What can hang from each mark:
z412: z416 z436 z557
z885: z2 z436
z416: z263 z412
z2: z557 z885
z263: z416
z557: z2 z436
z436: z412 z885

Each row was made from one small tree. The marks that hang from a mark follow it in brackets, in the order of their numbers. Every link used is in the known rows. Write each row's tree.
Known rows:
z263(z416(z412(z436))): [-12.0 -15.4   9.6  34.1  -6.8  -6.8  -0.2 -17.7  -0.7  17.4  -8.5  11.3
  17.7 -17.2   6.0  -8.5 -18.7 -12.7  -5.6  -1.8  17.2 -27.1  -0.3 -31.2
  10.4  17.5]
z557(z2 z436(z412(z416(z263)))): [ 34.4  12.4  23.1   1.9   0.0  -9.6   5.3  -8.8  -9.2   6.4   0.0 -25.7
 -14.6 -18.2   6.4   9.6  14.8  -1.8  -8.3 -25.3  14.1  27.2  -3.4  -5.0
  -1.7   9.2]
z416(z263): [ 26.0 -11.0  -0.3  -4.2   7.4  -5.3   3.6  -4.9  -5.0   7.6 -16.0  -9.7
  -4.5  -5.7   4.3   9.2  -5.3  -5.9  -5.1  -3.9   1.5  -3.7  -1.8   9.7
   8.4  -2.2]
z436(z412(z557) z885): [ -7.8 -15.2  22.3 -18.5   2.0  -5.6   0.0   6.9  -0.3   8.4  -3.4 -20.3
  21.6  -6.9  -9.2  -6.0  21.5 -15.3  -3.5 -34.0   3.2  12.4   9.7  -0.9
  -2.8  18.4]
z2(z557(z436(z412)) z885): [  9.5  12.6  -1.8  22.3 -13.7  -7.9  -7.0  -0.4  -2.7  -1.4  45.7 -14.7
  -1.6 -25.2  11.1   8.7  14.8  32.9   3.5 -33.1  20.8   8.6  13.9   8.4
  -1.5  -3.5]
z2(z557(z436(z412(z416) z885))): [ 20.7   7.5  13.4  16.2 -12.2  -9.9  -9.1   0.1 -18.8  10.0  45.2 -26.8
  19.2 -17.1  -9.3  -7.8  19.1  13.9  -2.1 -33.7  24.3  14.1  10.6   9.6
  -7.0  14.0]
z263(z416): [-16.5  -3.5   1.5   8.9   1.3  -5.6   2.0  -5.5 -13.4  -1.4  -3.9  10.9
  -1.7  -8.6   8.5  -2.0  -8.3 -13.0   6.7 -15.3   6.6  -7.3   3.8  -7.3
   6.2   4.4]
z263(z416(z412(z557(z2(z885))))): [-89.7  -9.4  23.7  26.1 -19.6  -0.8  -5.1  -8.9   2.1   8.3  -4.4   6.1
  19.8 -15.5  10.7   7.6  -1.6  -3.7  -4.8 -69.7  15.7   4.0   1.4 -22.3
   7.5  14.5]
z412(z436(z885(z2))): [  9.5 -10.8  29.4  17.2  -0.4   0.7  -6.2   3.5   6.7  10.6  25.9 -14.2
  10.8 -10.4  -4.1 -11.1  10.2  22.9  -1.7  -9.9  18.5   1.8   7.5 -21.2
   2.5   5.6]
z2(z557 z885(z436(z412))): [ 27.2  -2.6  10.1  13.8  -2.6  -9.4   1.4   8.0   5.2  -4.1  49.4 -14.9
   9.3  -6.9 -20.3  -4.6  15.0  23.4   9.3 -34.1  22.2   9.1  10.7   1.8
   3.4   3.4]
z416(z263 z412(z557(z2))): [-32.5 -24.0  14.8   6.4  -2.5   1.4   5.2  -7.1  -1.5  22.9 -46.6 -15.6
  14.3  -1.9  -0.6  11.4  -2.9  -4.4 -15.4 -50.9   5.0   1.4 -10.0 -19.2
   2.8  12.4]
z885(z2): [  5.4   3.7   9.6   7.4   4.7   3.7   6.6   3.0   2.9  -7.1  -7.9  -3.1
  -5.6   5.8   1.9  10.5   3.7  -0.5   8.6 -21.0   8.2  11.8   4.8 -13.7
   1.4  -0.7]
z885(z2 z436(z412(z416))): [ 56.0   9.1  27.9   9.2  14.5  -8.9  14.5   1.9   9.9 -10.1   8.3 -17.0
   6.4  10.5 -17.3   0.9  17.6 -19.2   8.9 -33.1  18.8  36.0   5.3 -16.8
  -2.2  19.2]
z436(z885): [-18.0  -7.6  12.3  -7.0  -4.7   3.3  -3.5   5.7  -4.2   5.0  22.0  -7.5
  12.6  -6.9  -9.5 -12.1  11.6   9.0  -2.8  -0.7   5.1   0.1   5.3   3.8
   1.6   1.4]
z263(z416(z412(z557))): [-47.9 -19.0   4.4  21.9  -5.4  -8.8   5.2 -13.7  -3.2  15.4 -37.5   6.9
  28.4  -6.1  10.7  10.3 -12.8 -29.0  -4.4 -40.5   5.8  -7.4   0.9 -17.9
   5.2  24.9]
z885(z2(z557) z436(z412(z416))): [ 57.1   2.2  16.3  21.8   7.5 -11.2   7.6   5.8  -2.1  -4.3  28.9 -24.6
  12.1  13.0 -23.8  -2.0  10.8  -4.2  15.8 -54.5  26.2  22.8   7.9  -9.0
  -4.8  19.1]
z557(z2 z436): [-17.4   7.3   1.8   7.6  -9.0   4.3   0.2  -0.9 -12.6   6.5  18.3  -6.7
 -21.6 -19.3  10.1   0.0  14.5  40.7  -1.3   5.7   8.9  19.5  -5.5 -22.3
  -4.2  -8.3]
z412(z416 z436 z557(z2)): [ -6.3  -4.0  26.8  28.8  -6.3 -11.0 -14.4  -6.5  13.4  22.6   6.8 -17.3
  20.4  -1.6   1.5  -8.6  -3.8   6.8 -18.3 -44.1   0.5  19.7 -10.1 -21.5
 -13.3  22.7]
z557(z436): [  2.5  10.0 -11.4  14.9  -3.0  -2.7  -0.7  -5.9  -5.3   6.1  15.2  -6.1
  -8.7 -19.0  13.8  10.7   7.6  21.9  -4.6  19.8   4.6   8.9  -0.2  -4.2
  -2.5  -5.6]
z436(z412 z885): [  3.7  -8.4  26.8 -22.4   0.3   0.8   2.8   7.5  -5.3  -2.1  14.0 -12.5
  10.3  -7.1 -14.2 -12.9  20.9 -10.3   2.6 -12.1  11.1   4.5  10.5   0.3
   3.0   8.0]
z2(z557 z885(z436)): [  3.4  -6.0  -9.0  28.1  -6.7  -7.9  -5.2   5.5   0.4   2.9  63.0 -11.2
  10.3  -5.0 -15.9  -2.9   3.7  44.0   3.9 -30.4  19.0   4.1   6.4   6.2
   1.0  -4.0]

Write each row's tree:
[  9.6  -3.4  29.5  21.8  -5.8  -8.6 -18.8  -6.3   7.8  18.7  41.3 -14.7
  30.1  -8.4  -9.0 -21.6   2.2   6.1 -15.1  -6.3  12.7   0.4   0.7   1.1
  -3.1  15.9] => z412(z416 z436(z885))
[ 18.3  -6.5  15.7   2.7   6.4 -13.5   3.4   1.9  19.2   0.0  21.7 -17.0
  13.6  -3.3  -4.8   6.9  20.3   2.2  -3.6 -34.0  10.3  26.9   8.1  -4.2
   0.7  14.4] => z2(z885(z436(z412(z557))))
[ 49.1   3.2  22.9  -5.9   9.1 -16.0   4.2  -8.6  -0.6  -0.1 -18.4 -17.9
   7.4   2.0  -1.1   6.8   0.2 -40.1  -6.7 -34.5   6.8   8.4   1.5  15.9
   2.7  14.2] => z436(z412(z416(z263)))
[-10.6  -7.9  -8.8  22.1 -15.4  -1.2 -10.1   4.3 -21.1  17.4  44.8 -19.2
   7.8 -24.6  -4.7  -7.7  14.0  50.8  -1.1  -8.5  18.5   0.1   8.2   3.6
  -4.1  -2.8] => z2(z557(z436(z885)))
[ 18.9  -5.1  34.3  -7.0   5.3 -12.7   1.8  -3.3   0.7  10.6 -33.6 -28.2
   9.4   1.1  -1.8   8.3   7.6 -30.9 -11.7 -71.8   2.0  29.8  -4.6  -2.2
  -5.8  24.7] => z436(z412(z416(z263) z557(z2)))
[ 17.3  -4.7   9.1  13.2   9.8 -20.0  -4.5 -12.2   5.5  19.7 -28.0 -19.4
  21.3   3.4   9.7  18.3 -10.6 -28.5 -18.5 -50.8  -3.9  15.6  -3.2  19.6
  -4.1  18.2] => z412(z416(z263) z557)
[ 50.3  -3.5  18.9  -3.0  14.5  -1.3  18.5   8.1   6.5 -10.8   7.2 -14.7
  -5.3   4.8 -15.1   1.2  20.7  -2.0  15.2 -16.7  18.0  25.5   8.3 -26.7
   3.3   9.0] => z885(z2 z436(z412))
[ 17.1   1.6  36.4  12.1  -3.5  -4.8  -4.8  10.5  -6.6  -0.6  22.9 -23.2
  25.1   2.2 -20.1  -9.7  17.4 -10.9  10.3 -73.3  27.3  12.7  15.9   0.9
  -4.6  18.7] => z436(z412(z416) z885(z2(z557)))
[-27.0 -25.6  12.7  42.8  -5.3 -13.3  -2.5 -18.9   6.3  28.1 -25.8   1.0
  31.1 -15.5  12.3  -1.1 -19.5 -19.9 -12.3 -28.2  10.4 -16.2  -1.2 -31.8
   4.6  26.9] => z263(z416(z412(z436 z557)))
[  5.4   5.6 -10.6  37.5  -5.8  -2.3   1.8   0.3 -13.1   4.2  21.3 -12.5
  -8.2 -11.3   9.8  14.5   4.8  42.8   9.5 -22.7  19.1  10.2   7.6  -9.5
  -4.5  -6.3] => z885(z2(z557(z436)))
[ 14.1   6.9  35.5 -10.6  -1.2  -6.1  -4.7   1.0   0.6  -1.1  17.4 -15.7
  23.4  -2.3 -15.8 -11.7  18.3 -24.3  -3.3 -29.1  13.0  12.9   8.6   9.8
  -0.6  19.4] => z436(z412(z416) z885)
[-17.0  -0.4  13.4   8.6  -7.3   2.3   0.7   4.1   6.2  -4.8  51.9  -6.1
  -7.9  -8.8 -14.2  -5.5  16.7  45.9   1.0 -12.3  17.3  25.2  -1.9 -15.4
   1.8  -6.9] => z557(z2(z885(z436)))
[-23.3 -10.2  41.5  21.5  -9.5  -9.7 -20.5  -3.2   5.8  29.6  27.1 -24.3
  30.8  -8.6  -6.2 -20.6   9.4  19.8 -19.4 -42.9   6.9  19.0  -5.4 -19.2
 -11.4  23.7] => z412(z416 z436(z885) z557(z2))
[ 22.4 -20.7   9.4  26.7  -1.2  -5.2   0.5 -16.5  10.8  26.9 -22.2  -9.2
  16.7  -9.4  -1.6   3.8 -15.8  -2.0 -19.8   0.5  12.5 -25.4  -6.2 -15.9
  10.3   9.5] => z416(z263 z412(z436))
[ 28.0   4.9  16.4  -1.3   1.9  -6.6   6.5   2.8  13.4 -10.6  41.0 -10.0
   2.6  -8.2 -11.9  -1.8  20.1  11.0   4.0 -13.2  16.2  18.8   7.6  -2.8
   6.1   4.0] => z2(z885(z436(z412)))
[  4.4  -7.5  37.3  36.6  -0.5 -12.3 -15.0  -3.7  16.5  19.8  16.9 -25.7
  34.4  -2.6   0.2  -1.4   6.5  -3.5 -14.6 -51.4  12.5  21.2   4.4 -14.0
  -8.6  25.9] => z412(z416 z436(z885(z2)) z557)
[ 17.7  -5.4  32.2   1.3   6.7 -11.6   3.8   2.6   7.5   6.3   7.2 -24.1
  12.9   9.1 -20.5  -9.1  20.7  -5.0  -2.5 -43.3   6.9  42.7  -5.1 -22.2
  -9.4  27.0] => z885(z436(z412(z416 z557(z2))))
[ 50.2  -2.9  16.7  29.8   5.2 -17.5  -9.1 -16.0   8.3  20.7  -1.3 -17.2
  14.1  -8.3   6.1  -0.1 -17.5  -7.0 -20.2 -16.4   7.4  -3.2  -5.9   6.6
   1.4  12.3] => z412(z416(z263) z436)
[-11.2   6.0  17.2  34.7  -2.4  -8.5  -6.0  -4.1   1.4  14.4  15.8 -26.7
  21.2 -13.4  14.2  17.6  18.2   8.1 -11.0 -44.1  14.9  39.2   7.3  -7.9
  -8.9  16.2] => z412(z416 z557(z436(z885(z2))))
[ 72.7  -4.2  18.6  -0.9  18.3 -16.6  10.8  -5.7   4.4   4.1  -2.5 -24.1
   6.9   0.5 -18.0   2.4   7.0 -22.7  -4.6 -18.6  14.4  18.6  -1.0   5.4
   4.7  16.5] => z885(z436(z412(z416(z263))))
[-39.6  21.3  15.3  33.8 -16.7 -11.2 -15.2  -9.2  10.6  11.1  33.9 -16.7
   7.9 -17.7  21.1  18.3  15.6  28.9 -17.2 -55.4   9.8  44.0  -3.0  -3.8
 -10.6   7.8] => z412(z416 z557(z2(z885) z436))
[ 15.6  -7.4  26.8  -1.1  -2.5   3.3   4.3  16.7 -11.0  -4.6  16.0 -20.0
  15.2  -2.2 -18.1  -7.7  20.7   8.6  15.8 -56.3  24.7   5.8  17.8  -5.8
   0.7   8.7] => z436(z412 z885(z2(z557)))
[-25.5 -25.0  30.7  34.9  -4.7   0.4  -4.8  -4.6  16.6  26.9  -7.7 -17.1
  39.8  -6.7  -3.1  -1.1   4.4   8.0 -14.7 -42.6  19.0   1.4   5.4 -35.9
   1.1  21.8] => z416(z412(z436(z885(z2)) z557))
[-50.9   7.3   6.3  22.8 -15.4  -4.2  -8.6  -3.7   6.3   8.8  30.0 -11.5
  -5.5 -25.2  24.5  17.1  17.7  44.3 -11.2 -37.8   7.7  33.0  -0.6 -10.1
  -5.5  -1.5] => z412(z557(z2(z885) z436))
[ 41.9 -12.8  17.9   5.4  16.6  -8.1  17.0   7.0  11.4  -1.4 -14.3 -20.6
   6.1   7.9  -8.8   9.1  19.7  -7.6   6.7 -40.1  10.6  35.2   7.5 -29.2
  -3.3  18.7] => z885(z2 z436(z412(z557)))
[-26.9   0.7  22.2  23.6  -5.9 -11.7 -10.4  -2.9  18.1   6.7  40.7 -17.2
  16.8  -1.8  -7.5   1.8  13.3  21.4 -10.6 -55.7  10.8  43.8  -4.5  -8.2
  -6.9  14.4] => z412(z416 z557(z2(z885(z436))))
[ 25.7 -11.1  -6.0  27.1   5.1  -3.6   7.9   8.8  -6.7   0.6  28.3 -13.9
   1.8   6.7 -20.6   0.1   3.8  35.5  14.6 -26.6  20.9  11.9   5.9 -17.3
  -2.4   0.3] => z885(z2(z557) z436)
[ 40.3  14.2  -0.5  25.6  -6.0 -14.2  -3.6  -4.8 -11.4   5.3  27.2 -18.5
   8.4  -9.4  -1.4   3.4   7.7   1.8  -1.4 -32.0  15.7  13.1   5.3   6.9
  -8.9  13.7] => z2(z557(z436(z412(z416))))
[-19.9  14.4  44.1   6.2  -8.3  -8.7 -11.5  -1.3  15.5  -4.7  10.7 -15.2
  18.2  -2.2  -0.8   6.0  16.3 -16.1  -7.6 -81.4   7.3  34.8   2.7  -0.7
  -8.3  21.3] => z436(z412(z416 z557(z2(z885))))
[ -6.3 -20.7   7.7  33.8  -3.6  -7.2  -5.6 -13.0  20.4  28.8 -23.3  -9.1
  33.4  -2.3   2.7  -0.4 -13.2  -4.6 -20.0 -16.1   2.8 -10.0  -7.2 -22.6
  -2.2  22.0] => z416(z412(z436 z557))
[-22.0  10.9   9.8  24.6  -8.1  -8.7  -8.1  -8.5  -1.9  17.2   6.1 -18.7
   6.2  -8.8  14.8  10.0  10.0  18.5 -13.3 -34.4   2.6  36.8  -8.5 -12.2
 -14.2  15.1] => z412(z416 z557(z2 z436))
[ -7.3  -7.5  17.4  11.3   3.3 -11.1  -3.5  -6.0  -2.6  16.5 -23.3 -22.4
   9.7   1.4   4.0  12.9  -2.5 -12.9 -15.9 -59.7  -0.9  22.9 -10.6   2.3
  -6.8  16.4] => z412(z416(z263) z557(z2))
[-23.5 -16.3  33.8  37.0  -7.0   0.1   0.0  -8.9  -0.4  17.3   4.4   1.8
  27.7 -20.1  -1.0  -9.0  -3.5  -3.4   0.3 -26.1  31.3 -16.2  10.6 -40.1
  12.6  17.6] => z263(z416(z412(z436(z885(z2)))))
[ 43.0   0.9  24.2  16.3  16.9 -14.9  11.0   1.3  16.3  -2.8  -4.3 -23.7
  20.0  13.1 -10.4  11.8  17.0 -28.1   2.6 -60.3  13.2  42.9   5.9 -16.9
  -7.9  29.2] => z885(z2 z436(z412(z416 z557)))
[ 12.1  -2.1  35.4 -15.0   4.2   5.0   7.5  10.1   0.2 -10.0   5.4 -15.2
   7.0  -2.8 -12.1  -3.5  25.8 -12.2  10.3 -32.4  18.4  16.9  15.5 -13.6
   4.5   6.9] => z436(z412 z885(z2))
[ -4.4 -23.1  22.7  17.3  -3.7  -9.6 -12.6  -0.4   5.8  26.0  15.3 -18.1
  28.9 -14.0   2.0 -13.7   5.6  17.4 -17.4 -11.8   2.7  -3.2   2.7 -11.7
  -5.0  16.7] => z412(z436(z885) z557)
[ 60.4 -14.9  16.5   7.2  20.5 -24.0   9.8  -7.3   8.4  14.5 -17.9 -32.1
  19.8   3.3  -8.5  10.6   7.6 -30.4 -12.3 -43.1   7.0  28.0  -2.6   3.0
  -1.6  27.9] => z885(z436(z412(z416(z263) z557)))
[-33.2  17.2   6.1  17.7 -19.9   2.5  -5.2  -2.8   1.0  -1.5  45.5  -4.9
 -17.6 -27.7  15.9   7.9  18.2  52.2  -4.8 -11.1  13.6  24.5   0.1  -8.8
  -0.4 -11.8] => z557(z2(z885) z436)
[-65.6 -15.7  17.1  15.5 -18.9   6.0  -3.4  -3.5  -4.9  30.9   6.7 -18.9
  18.8 -25.5  -2.5   2.4  22.9  36.3 -17.1 -25.9  17.0  16.3  -3.1 -28.5
  -2.7  12.3] => z416(z412(z557(z2 z436(z885))))
[ 74.6  -0.1  24.9   8.8  21.6 -14.2  16.1  -2.5   7.9  -3.7  -4.8 -27.7
   2.7   6.0 -14.2  12.9  10.8 -24.4   2.8 -39.3  21.6  32.0   4.5  -7.9
   5.3  15.6] => z885(z2 z436(z412(z416(z263))))
[-42.3  -9.9  -7.4  36.8  -8.5 -10.2   5.0 -18.2  -7.7  22.5 -23.4   1.7
  15.3 -24.8  23.1  19.1  -5.0  -9.5  -8.8 -22.9  12.9   1.8   1.6 -24.8
   3.4  18.4] => z263(z416(z412(z557(z436))))
[-49.9  -7.9  15.2   7.2 -10.6   0.7  -5.5   2.5 -12.6  23.1  19.7 -22.7
   3.1 -27.1   6.5   1.0  26.4  44.0 -11.1 -16.9   8.9  26.4  -0.3 -20.3
  -9.3   4.6] => z412(z557(z2 z436(z885)))
[-10.8  11.2 -14.3  36.1 -17.2  -5.9 -12.6  -1.5  -5.6   7.0  54.4  -8.6
  -0.4 -25.0  11.1  12.5   4.2  50.8  -3.2 -22.6  18.8   5.0   9.1  12.6
  -1.1 -10.0] => z2(z557(z436) z885)
[ 36.6  23.0  10.8  11.9  -0.1 -11.5   0.0 -10.4   1.8  -0.7  11.8 -14.5
   0.7 -10.4   8.1   5.9  15.3 -13.7  -5.7  -8.7  10.8  22.4   2.6   3.0
  -5.1  13.0] => z557(z436(z412(z416)))
[ 21.6  18.5  33.3  12.3  -1.0  -4.2   3.0  -2.2  -2.5  -3.0  27.2 -24.3
   6.8 -15.3   1.3   4.7  28.4  -5.3   1.3 -31.0  25.5  35.4  13.8 -10.5
  -1.6  12.7] => z557(z436(z412(z416) z885(z2)))
